What can hang from each mark:
z_992: z_771 z_800
z_771: z_23 z_992
z_533: z_800
z_383: z_233
z_800: z_233 z_771
z_28: z_233
z_136: z_23
z_233: z_461 z_800
z_461: z_154 z_383
z_154: z_383
z_23: z_136

Known rows, with every way that one mark hangs from another:
z_136[z_23]: [ -2.1   8.0  10.3 -17.3  17.5 -26.1  13.5  45.3  -2.6  41.1 -43.7  -2.4
 -34.7 -42.6   2.6  14.4  30.1 -39.2   4.8  13.3  13.7]
z_28[z_233[z_461 z_800]]: [ 12.2  -3.6   5.2   4.0  -9.8   5.4  -6.1  41.7  44.3  -9.9 -10.4   7.5
  -5.4  -8.6  17.1  29.5   7.9  21.2  -5.6   3.6 -11.6]
z_28[z_233]: [ 17.9  -7.6  13.7   7.8  -9.4 -18.2  15.4  48.7  47.4  20.3 -44.9  -4.4
 -21.8 -19.0   1.3   6.5  17.6 -33.0  15.6  21.7   4.4]
z_771[z_23[z_136] z_992[z_800]]: [ 26.2 -10.9  -3.8 -11.9  10.9 -24.5  13.5  22.1  -7.9  19.2 -62.1  -2.2
  -9.2  -0.1  -3.3 -16.1  28.6 -42.7  20.2  24.1  46.5]
z_771[z_992]: [ 19.9   3.1   9.4  -4.1  -1.5 -16.4  26.0  58.2  13.8  16.3 -36.4  -7.5
   0.2 -20.2  -0.3  -0.9  13.2 -36.1  13.7  19.7  21.0]
z_233[z_800[z_771]]: [  3.4   8.0   3.2   0.2 -14.2   2.7   7.5  23.6 -11.0  14.8   6.2   8.7
  -9.0 -13.3  -3.8  16.1  -2.7 -15.1  -0.7   9.3  13.1]
z_233[z_800]: [  4.9   7.6  14.0  -7.8  -2.6  -2.7  17.9  42.3   6.4  15.2 -10.7   2.2
  -4.6 -26.8   6.1  20.2   9.6 -18.0   4.1  14.4   8.1]
z_533[z_800[z_233[z_461[z_383]] z_771[z_23[z_136]]]]: [-23.3 -12.8 -11.2   3.7  -0.1  18.0 -38.7 -59.0 -29.1  34.2 -10.5   7.7
  -0.5   8.8  -5.9 -17.4   4.1  29.8   6.4 -21.5  -4.3]
z_800[z_233[z_461] z_771]: [ -9.4  -1.8   5.2   8.6 -25.1   2.5  -3.1  19.0  -7.9  45.6 -10.4  22.6
 -18.7  16.1  -0.9 -13.9   3.3   6.1  -1.9   1.8  -6.3]
z_383[z_233[z_461[z_154] z_800[z_771]]]: [-19.1   8.7  -0.8  -8.1  -4.1   6.7  -3.5   2.4  11.1  -3.4  50.1   3.5
  12.9  -7.6   5.2  -3.9 -18.5  15.9  -2.0 -10.4 -14.8]
z_233[z_461[z_154 z_383] z_800[z_771]]: [-15.5   5.2  16.5   8.3  -9.7  24.5 -21.2 -15.9 -22.5  -8.6  29.4  -3.3
  18.5  -7.2   2.3  25.0 -25.9  20.9 -15.8 -16.2 -21.5]
z_28[z_233[z_461[z_154[z_383]] z_800[z_771[z_23 z_992]]]]: [ 35.9  -0.2 -32.5   9.1   8.7   4.1  -2.7 -26.8   9.9 -73.8  23.2  -9.3
   8.7  22.2   3.7  10.2  -2.7  16.2 -14.2  -8.8 -10.3]
z_154[z_383[z_233[z_461 z_800[z_771[z_23 z_992]]]]]: [ 19.5   8.6 -29.0  -6.7  19.1  -1.6   8.5  -1.0  18.4 -41.1  23.3 -10.7
  -1.7  16.9  -2.9  -3.5  -0.5  14.6  -7.9  -9.5   8.0]
z_383[z_233[z_461 z_800]]: [-11.7   6.6   9.1 -14.6   3.6   0.6   6.1  44.2  40.9  10.7  11.0   1.6
   0.8 -17.7  12.3   8.3   2.3  15.8   2.3  -1.5  -7.1]
z_992[z_771[z_23[z_136]] z_800[z_233[z_461[z_154 z_383]]]]: [-29.7 -18.3  15.2   9.4   1.6  -4.6  -7.5 -46.9 -36.5  21.5 -30.7  15.5
   0.0  28.8 -26.7 -20.7  -8.8   3.5  -3.0  19.9  17.1]
z_28[z_233[z_461[z_154 z_383]]]: [ -0.8 -10.1  27.3  15.7  -6.0   2.9 -13.5   9.4  35.5  -3.2 -22.0 -16.4
   6.1 -14.6   7.0  14.7  -6.3   4.3   0.4  -5.6 -29.7]
z_533[z_800[z_233[z_461[z_154]]]]: [-18.3  -7.1   1.2 -20.0  -7.1  22.3   1.6  -8.3  -5.1  27.5  17.3  25.4
  28.6 -15.7  22.0  -8.2   6.4  20.7   6.1  -8.4 -19.4]
z_771[z_23]: [ 24.6   0.9  -0.2 -19.7  20.5 -18.0  26.3  35.4  13.1  35.2 -34.6   1.2
 -18.2 -21.9  -1.5  -0.2  26.9 -36.8  10.4  36.8  12.2]
z_533[z_800[z_233[z_461[z_154 z_383]] z_771[z_23]]]: [ -7.3 -15.2 -20.1 -17.1  11.9  37.9 -12.7 -62.7 -23.8  16.7  34.4  16.8
  27.5  -0.5   2.8  -3.0  -7.0  22.7  -1.9 -14.8 -15.7]
z_28[z_233[z_800]]: [ 17.0  -5.2   5.4   4.6  -6.7  -4.1  13.8  39.4  40.9  -3.1 -16.8  -1.2
  -9.7 -19.2   7.2  24.5  11.1 -16.9   7.8  10.6   3.8]

Rows:
[ -4.3   5.8  -9.6  12.6  12.8   4.0 -34.2 -46.1 -35.4 -30.6  14.9 -21.6
  20.9   8.2  -7.0  -4.0 -15.8  19.9  -4.6 -21.6  -7.5]
z_233[z_461[z_154 z_383] z_800[z_771[z_23[z_136] z_992]]]
[-11.2  -9.3   1.1  13.8 -13.2 -11.1 -15.3 -56.4 -50.6  14.1 -28.8   9.3
 -23.1  43.6  -2.7 -38.6  12.2  -5.5   0.9  -7.7  -0.3]
z_992[z_800[z_233[z_461[z_154[z_383]]] z_771[z_23[z_136]]]]
[  7.8 -11.7  11.3   2.7 -15.9   4.2  21.5   4.1 -15.8  -8.8 -23.6   6.9
  11.7  26.5  14.4 -13.8   8.2 -10.8  -1.2  -9.0   4.9]
z_771[z_992[z_800[z_233[z_461[z_154[z_383]]]]]]
[  9.2   9.5 -23.0   4.0   4.9  -7.9 -25.4  -3.7 -22.2 -13.9  -1.9   0.0
  -1.6  13.2  -2.6  -7.0   5.3  21.1  -2.9  -3.2  10.5]
z_233[z_461 z_800[z_771[z_23[z_136] z_992]]]
[-21.9  10.0 -13.2  -3.7  15.6 -14.5 -23.4 -33.9  -4.3  -1.5  31.9  -7.6
  -0.7   2.2  -2.1 -29.4  -5.7  15.6   7.3 -10.0 -13.4]
z_383[z_233[z_461[z_154] z_800[z_771[z_23[z_136]]]]]
[  0.1 -17.3  -5.4 -20.5   5.4   3.5  28.4  -8.3 -16.8  20.6  -3.0  44.8
   4.8  24.3 -14.8  -8.8   0.5  -2.3 -10.4  45.8  23.4]
z_992[z_771[z_23] z_800[z_233[z_461[z_154]]]]
[-21.2   1.8  11.3   3.1   3.8   9.0   6.9 -19.9   5.5  -0.7  38.4 -21.9
  15.2 -19.9 -10.7   2.5 -27.4 -18.6   8.3 -16.5  -4.2]
z_461[z_154 z_383[z_233[z_800[z_771]]]]
[ 15.1   4.9 -14.0   8.1   5.7 -31.6  -2.7   2.9 -19.3  16.9 -36.8 -11.7
 -18.3   2.4 -18.1 -30.0  14.5 -32.7  17.6  16.3  27.5]
z_800[z_771[z_23[z_136] z_992]]
[ -9.5  16.5  12.3  12.7 -18.1   6.3 -11.6 -12.3 -29.2 -26.7  20.6  -0.1
   0.5   4.7   7.3  12.1 -12.2  17.4 -18.6 -12.1 -23.3]
z_233[z_461[z_154[z_383]] z_800[z_771]]
[ -1.0   4.9   3.2   9.1  -5.8  24.5 -14.8 -10.2 -20.6 -31.5  33.6  -9.9
  35.0  -1.1   0.8  21.3 -29.0  19.8 -14.0 -22.6  -9.1]
z_233[z_461[z_154 z_383] z_800[z_771[z_992]]]
[-20.0   1.5  21.5  -4.6  15.2   3.1  17.5  -1.1  23.8   0.1  21.3 -28.3
  19.3 -33.8  -0.4   6.2 -15.6 -22.5  13.7 -13.2  -8.5]
z_461[z_154 z_383[z_233[z_800]]]
[-13.7 -15.0  16.4  -3.6 -25.5   3.8  20.8  31.4  -6.8  37.0 -29.4  47.7
  -9.5  24.1 -15.4   2.3  -0.9   4.5 -10.7  39.5  34.2]
z_992[z_771 z_800[z_233[z_461]]]
[  0.9  -0.4 -17.7  13.7   1.1  -9.3 -35.5 -36.2  -0.8 -22.4   9.8  -1.9
  -6.9  11.4   1.4  -7.3   1.1  20.9   0.4  -5.8 -18.4]
z_28[z_233[z_461[z_154] z_800[z_771[z_23[z_136]]]]]
[ 16.3   3.1  -9.5  25.1 -17.6   5.7  -9.1  -9.8   8.9 -68.9  18.6 -11.2
  11.3  17.7   6.4  12.5 -13.7  19.0 -13.7 -20.4 -14.3]
z_28[z_233[z_461[z_154[z_383]] z_800[z_771[z_992]]]]
[  6.1   3.6   2.5  10.8 -10.5  23.9 -15.7  12.9  -8.1 -19.6  11.5  -5.6
  18.1   2.3  -2.1  29.8 -20.7  24.5 -15.2 -17.0   4.4]
z_233[z_461[z_383] z_800[z_771[z_992]]]
[  9.1  13.4 -10.5  -3.0   8.3   5.5  -5.2 -29.2 -27.7 -31.5  26.0   1.5
  -2.2   9.0   4.3   9.5  -1.3  14.9 -20.3  -0.6 -19.1]
z_233[z_461[z_154[z_383]] z_800[z_771[z_23]]]
[-12.7  12.8  16.8  -0.3  -1.0  -6.1   6.2  28.8  33.0 -12.1  -3.1 -12.2
 -10.9  -6.8  10.7   6.3   3.0  15.3  -4.1 -11.6 -13.4]
z_154[z_383[z_233[z_461 z_800]]]
[ -8.6  10.4  17.2   0.5   2.7 -15.9  26.6  25.6  28.7  -5.3  -9.2 -20.9
 -15.1 -18.0   1.3   1.0   7.0 -22.3   9.3  -3.9   3.5]
z_154[z_383[z_233[z_800]]]
[  0.4   6.1 -23.2 -23.9  22.2   5.5   2.9 -14.3  12.9  -7.8  54.8   5.5
   9.9  -3.4   3.1  -6.2  -7.7  13.2  -2.6   1.4 -11.5]
z_383[z_233[z_461[z_154] z_800[z_771[z_23]]]]
[  5.3  -8.2  17.6  14.2  -6.9  16.2 -15.7  22.8  42.0 -15.0 -14.7  -9.0
   1.3  -9.9   9.7  40.5  -3.7  24.0  -7.9 -11.7 -16.2]
z_28[z_233[z_461[z_383] z_800]]
[-14.4  13.1   6.7   8.3 -11.9  -0.3  -4.2  10.7  15.1 -13.7  14.5  -5.7
 -15.5   6.5   0.3   2.6  -8.2  18.4  -9.3 -15.7  -8.2]
z_154[z_383[z_233[z_461 z_800[z_771]]]]
[ 14.2   4.8 -36.4 -23.2  27.0   5.8   8.8  -8.5  14.9 -30.9  58.3  -1.2
  26.3   2.5   2.1  -8.9 -10.4  12.2  -1.2  -4.5   0.1]
z_383[z_233[z_461[z_154] z_800[z_771[z_23 z_992]]]]
[  1.5 -17.9  -8.6   1.8  -9.3 -14.2   4.1 -20.1 -33.6  55.2 -43.8  18.1
 -32.8  26.2 -13.2 -34.0  23.0 -39.0  19.7  14.4  35.7]
z_992[z_800[z_233 z_771[z_23[z_136]]]]
[-16.2  13.0   6.9   6.8  -4.4  -8.6  16.7 -16.5  -0.5 -18.3  30.0 -18.7
  -3.5  -8.5  -6.2 -10.4 -13.9 -23.5   5.4 -12.9  -5.9]
z_461[z_154[z_383[z_233[z_800[z_771]]]]]
[  1.0   5.7  -0.7   7.6   1.2 -31.5 -10.5  -3.0 -21.0  39.4 -40.4  -6.0
 -34.4  -3.2 -17.4 -26.6  17.2 -30.8  15.4  21.0  14.7]
z_800[z_771[z_23[z_136]]]
[ 21.9 -26.1  -7.7 -17.1  18.1  20.5  18.1 -15.7  -7.4   4.1 -10.4   5.9
  27.2  19.1   7.3  -3.4   5.8  -9.5   0.8  -2.0  10.3]
z_771[z_23 z_992[z_800[z_233[z_461[z_154 z_383]]]]]
